Each row was made from one small tree. The marks that hang from a mark follow it in brackets, in alphabetical order. Every link used is in the known rows. Write each row's tree.
Known rows
lofu[temo]: 1.02 0.70 1.58 0.75 -2.22 -0.89 0.24 -0.03 0.90 0.59 -0.83 1.07 0.90
 0.52 -1.03 -0.91 0.37 0.32 -0.01 1.12 0.62 0.51
moda[noge vimos[sokopo temo]]: 1.75 -1.13 2.39 2.68 1.53 0.19 0.39 -1.60 6.42 2.06 -0.86 -1.19 -4.09
 -1.95 -3.92 -0.20 -0.49 1.84 -0.33 0.43 -0.74 -2.77
moda[noge]: 0.36 0.42 0.86 0.36 0.72 -0.37 -0.38 0.77 0.26 -0.11 -0.07 -0.84 -2.43
 -1.36 -1.79 1.36 -0.11 1.78 0.42 -0.60 -0.64 -1.08
vimos[sokopo temo[lofu] zuzut]: -1.21 -3.21 -1.84 2.88 0.28 -0.43 2.46 -4.02 5.34 4.26 -1.52 0.06 -1.45
 -0.34 -2.20 -4.58 1.15 1.20 0.79 0.96 0.68 -3.17
zuzut[vimos]: -0.10 0.32 -0.29 1.53 -1.23 -1.25 0.06 0.55 -0.42 -0.18 0.08 0.18 1.25
 0.37 0.15 1.16 -0.58 -0.86 -1.67 -1.43 -0.48 -0.30
temo[lofu]: -1.83 -1.57 -0.99 0.07 -0.48 0.50 0.39 -0.44 0.27 0.63 0.37 0.15 0.81
 -0.52 0.34 -1.11 -0.53 -0.31 0.11 0.84 0.77 -1.01
temo[lofu vimos[moda[noge] sokopo]]: -2.59 -2.55 -0.45 3.92 -0.59 0.21 1.19 -0.95 3.60 2.60 -1.78 0.25 -3.03
 -2.44 -2.93 -3.01 1.08 2.99 -0.55 -0.49 1.99 -3.73
rutis[lofu[temo[vimos[moda]]]]: 0.60 -0.29 3.68 3.30 -4.01 -0.53 0.40 0.17 1.08 0.72 -1.81 1.69 0.35
 0.10 -1.20 -3.07 2.15 1.99 0.57 0.83 2.25 -1.16
rezurid[noge]: 0.02 1.00 -0.23 1.09 0.29 -1.31 -0.63 -0.27 2.01 0.02 -0.53 -0.57 -0.61
 -0.01 0.22 -0.22 1.04 0.23 -2.29 0.05 -1.08 -0.58
lofu[temo[vimos[moda]]]: 0.33 0.22 1.08 3.78 -3.55 -0.86 0.95 -0.39 1.77 2.06 -2.02 1.90 0.13
 0.04 -1.78 -3.30 1.47 1.38 -0.44 0.28 1.89 -0.35
lofu[temo[vimos[moda sokopo zuzut]]]: 0.06 -1.50 0.74 5.14 -3.67 -1.38 2.11 -2.11 4.03 3.74 -3.20 1.50 -0.61
 -0.26 -3.30 -4.86 2.51 2.57 0.02 0.00 1.67 -1.49
vimos[sokopo zuzut]: -0.29 -2.23 -0.57 1.73 -0.13 -0.57 1.42 -2.19 2.91 2.06 -1.48 -0.64
 -1.03 -0.34 -1.89 -1.98 1.24 1.52 0.73 -0.39 -0.34 -1.29
sokopo[moda[vimos[zuzut]]]: 1.24 -1.79 1.65 3.17 -1.15 -0.07 1.58 -3.17 3.94 3.33 -0.18 -0.90 -0.53
 -0.94 -1.75 -0.34 0.40 -0.25 -0.10 -0.83 -0.53 -0.12
moda[noge sokopo]: -0.32 1.92 2.13 0.65 0.00 0.04 -0.47 0.33 2.31 -1.00 -0.20 -1.77 -3.24
 -1.66 -2.66 0.87 0.19 2.75 0.08 0.86 -1.89 -2.53
zuzut[vimos[temo]]: 0.50 0.61 -0.78 2.50 -0.49 -1.47 0.73 -0.84 1.59 1.24 -0.29 0.60 0.17
 0.84 -0.41 -0.30 -0.18 -0.83 -1.57 -0.88 -0.14 -1.15
lofu[temo[vimos[moda zuzut]]]: 0.31 -0.70 0.42 5.00 -4.53 -1.32 1.82 -1.49 2.09 3.48 -2.52 1.71 0.26
 0.01 -2.38 -4.45 2.01 1.92 0.63 -0.03 1.23 -0.63
sokopo[moda[noge vimos[temo zuzut]]]: 2.07 -1.10 1.95 4.37 0.22 -0.63 1.81 -3.60 5.86 4.54 -0.47 -1.24 -3.72
 -1.73 -3.76 -0.42 0.59 1.32 0.51 -0.90 -0.87 -1.85
rutis[lofu[temo[vimos]]]: 0.23 -0.06 4.59 1.41 -3.90 0.05 -0.61 0.74 0.20 0.51 -1.51 1.94 0.15
 -0.03 -1.18 -2.63 1.58 0.84 0.25 1.89 2.03 -0.68
lofu[temo[vimos[sokopo zuzut]]]: -0.41 -1.40 1.52 3.02 -3.46 -0.63 1.07 -1.49 3.04 3.68 -2.96 1.70 -0.89
 -0.43 -3.22 -4.33 1.73 1.26 -0.16 1.17 1.36 -0.95
moda[noge vimos[temo[lofu] zuzut]]: 0.62 -2.70 0.57 3.95 -0.79 0.34 1.45 -2.54 4.82 3.91 -0.26 -1.04 -2.59
 -2.13 -3.27 -1.89 -0.76 1.39 1.37 0.70 -1.22 -2.85
sokopo[moda[noge vimos[zuzut]]]: 1.45 -1.35 2.42 3.56 -0.50 -0.42 1.24 -2.49 4.07 3.28 -0.23 -1.68 -2.71
 -2.16 -3.31 0.89 0.36 1.36 0.38 -1.36 -1.11 -1.12

Which tree is each row?
0.78 -3.08 1.19 2.81 -0.88 0.46 1.08 -2.30 4.65 2.24 -1.05 -1.06 -0.64
 -1.03 -2.22 -1.39 -0.13 0.64 0.25 0.12 -1.10 -1.09 -> moda[vimos[sokopo zuzut]]
-0.86 -1.07 0.46 3.78 -0.10 -0.42 0.78 -0.43 3.40 1.97 -2.24 0.06 -3.79
 -1.91 -3.30 -1.92 1.62 3.37 -0.64 -1.29 1.43 -2.80 -> temo[vimos[moda[noge] sokopo]]
-1.16 -1.71 1.25 3.40 -0.61 -0.49 1.35 -2.46 3.84 4.64 -2.31 -0.05 -4.41
 -2.23 -4.26 -2.24 2.18 2.14 -0.34 -1.05 0.98 -2.37 -> temo[vimos[sokopo[moda[noge]] zuzut]]
-0.52 -0.11 0.16 3.47 -1.04 -0.29 0.51 0.24 1.07 1.67 -1.43 0.38 -2.86
 -1.60 -2.13 -1.45 1.15 2.61 0.02 -1.37 0.96 -1.82 -> temo[vimos[moda[noge]]]
1.13 -0.44 1.78 3.69 -1.88 0.69 1.39 -3.33 6.53 2.55 -0.74 -1.23 -1.48
 -0.61 -2.57 -3.00 0.12 0.80 0.46 2.09 -2.44 -2.50 -> moda[sokopo vimos[temo zuzut]]
1.02 -0.18 -0.84 5.29 0.81 -2.62 1.84 -1.60 5.18 1.66 -1.52 -0.63 -2.49
 -0.31 -2.93 -0.22 1.06 2.87 -1.49 -2.64 0.04 -3.54 -> zuzut[vimos[moda[noge] sokopo temo]]
-3.25 -3.61 -0.31 3.30 -1.64 0.33 2.06 -3.37 3.91 5.40 -1.89 0.70 -1.88
 -1.76 -2.62 -4.39 1.74 0.50 -0.64 0.19 2.23 -2.60 -> temo[lofu vimos[sokopo[moda] zuzut]]
-0.02 -0.08 2.68 2.74 -0.53 1.19 0.28 -1.68 6.62 1.52 0.07 -1.66 -3.40
 -2.45 -3.39 -1.12 -1.13 1.71 -0.22 2.54 -1.87 -4.15 -> moda[noge sokopo vimos[temo[lofu]]]
-1.61 -2.22 -0.01 2.44 -1.48 0.20 0.94 -1.56 2.37 3.48 -2.35 0.70 -1.99
 -1.02 -2.38 -3.80 1.55 0.95 -0.08 0.09 0.86 -1.56 -> temo[vimos[sokopo zuzut]]
1.04 0.76 2.60 2.30 -0.91 1.14 0.33 -2.03 6.06 1.02 -0.18 -0.98 -1.55
 -0.63 -1.84 -1.64 -0.54 0.16 -0.66 2.45 -1.74 -2.26 -> moda[sokopo vimos[temo]]
1.80 -2.37 1.61 4.06 0.58 -0.22 1.40 -2.81 6.87 3.66 -1.43 -1.44 -4.11
 -1.91 -4.55 -1.51 0.10 2.43 0.77 0.10 -1.37 -2.99 -> moda[noge vimos[sokopo temo zuzut]]
-0.69 -2.25 -2.08 4.00 1.17 -0.79 2.62 -3.46 6.25 2.64 -1.34 0.09 -1.16
 -0.08 -1.49 -3.79 1.39 2.22 -0.32 0.00 1.79 -3.54 -> vimos[moda sokopo temo[lofu]]
-2.89 -4.04 -1.99 5.02 -2.23 0.04 2.46 -2.67 3.85 4.28 -2.27 0.54 -0.89
 -1.39 -2.09 -5.56 1.82 2.13 0.32 -0.40 1.83 -3.14 -> temo[lofu vimos[moda sokopo zuzut]]
0.70 -0.52 -1.52 5.08 0.28 -2.32 2.11 -2.22 5.05 1.71 -1.38 0.05 -0.54
 0.78 -1.50 -1.41 1.06 1.39 -1.91 -2.09 0.48 -2.69 -> zuzut[vimos[moda sokopo temo]]
-3.12 -1.94 -1.12 4.98 -3.79 0.56 2.06 -2.37 3.25 3.22 -1.66 0.16 -0.60
 -1.30 -1.73 -5.51 1.60 2.11 0.38 0.76 0.44 -3.41 -> temo[lofu vimos[moda[sokopo] zuzut]]
-1.13 -3.12 -1.12 3.65 0.65 -0.84 3.23 -5.56 6.95 5.66 -1.49 -0.18 -2.18
 -0.47 -2.77 -4.16 2.02 1.03 0.14 0.23 1.35 -3.15 -> vimos[sokopo[moda] temo[lofu] zuzut]
1.18 -2.65 1.99 3.22 -0.24 0.06 0.71 -1.54 4.87 2.25 -1.12 -1.82 -3.02
 -2.42 -3.96 -0.03 -0.22 2.45 0.65 -0.43 -1.82 -2.21 -> moda[noge vimos[sokopo zuzut]]
0.12 1.61 2.70 4.11 -3.57 -0.81 0.69 -0.06 3.43 1.46 -2.18 0.75 -2.18
 -1.25 -3.68 -2.65 1.66 3.31 -0.43 0.96 0.44 -2.23 -> lofu[temo[vimos[moda[noge sokopo]]]]
-0.25 -1.21 2.13 3.61 -3.18 -1.07 1.70 -2.70 4.26 4.82 -2.90 1.52 -1.42
 -0.59 -3.64 -3.89 2.42 1.08 -0.69 0.51 1.91 -0.94 -> lofu[temo[vimos[sokopo[moda] zuzut]]]
1.43 -2.69 0.72 3.63 -0.20 0.01 1.71 -3.51 6.66 3.66 -1.37 -0.62 -1.69
 -0.59 -2.72 -2.93 0.29 0.65 0.36 0.59 -0.79 -1.97 -> moda[vimos[sokopo temo zuzut]]
-0.14 1.33 2.05 3.84 -4.16 -0.53 0.92 -0.62 3.19 1.40 -2.13 1.30 -0.37
 -0.19 -2.36 -3.67 1.78 2.06 -0.71 1.39 0.96 -1.55 -> lofu[temo[vimos[moda[sokopo]]]]
0.23 1.41 0.80 3.13 -0.24 -0.67 0.87 -0.59 3.46 -0.75 -0.63 -1.87 -2.56
 -1.33 -2.40 0.03 1.10 4.09 0.38 -0.64 -1.39 -2.98 -> vimos[moda[noge sokopo]]
0.94 -2.16 -2.14 5.38 0.57 -1.68 3.38 -4.49 6.53 3.78 -2.36 -0.40 -1.94
 0.42 -2.55 -4.24 2.54 3.13 0.99 -1.08 0.46 -2.83 -> vimos[moda sokopo temo zuzut]
1.36 0.66 -1.06 5.12 -0.08 -2.53 1.56 -0.81 3.02 1.33 -0.61 -0.31 -1.62
 -0.04 -1.98 0.20 0.48 2.06 -0.93 -2.59 -0.38 -2.58 -> zuzut[vimos[moda[noge] temo]]
0.24 -2.48 -1.62 4.42 -0.27 -1.34 2.72 -2.99 4.31 2.20 -2.04 -0.90 -0.63
 -0.11 -1.96 -2.69 2.21 3.14 0.92 -1.72 -0.02 -2.02 -> vimos[moda sokopo zuzut]
0.83 -1.32 0.45 3.86 1.71 -1.63 2.61 -4.57 6.87 5.03 -1.92 -0.98 -4.86
 -1.15 -4.56 -2.01 2.36 2.83 0.44 -1.01 0.25 -3.07 -> vimos[sokopo[moda[noge]] temo zuzut]
0.33 -2.01 0.47 2.15 -0.54 1.06 0.77 -1.99 4.18 2.36 0.30 0.13 -0.10
 -0.77 -0.73 -2.02 -1.24 -1.03 -0.21 1.65 0.12 -1.60 -> moda[vimos[temo[lofu]]]
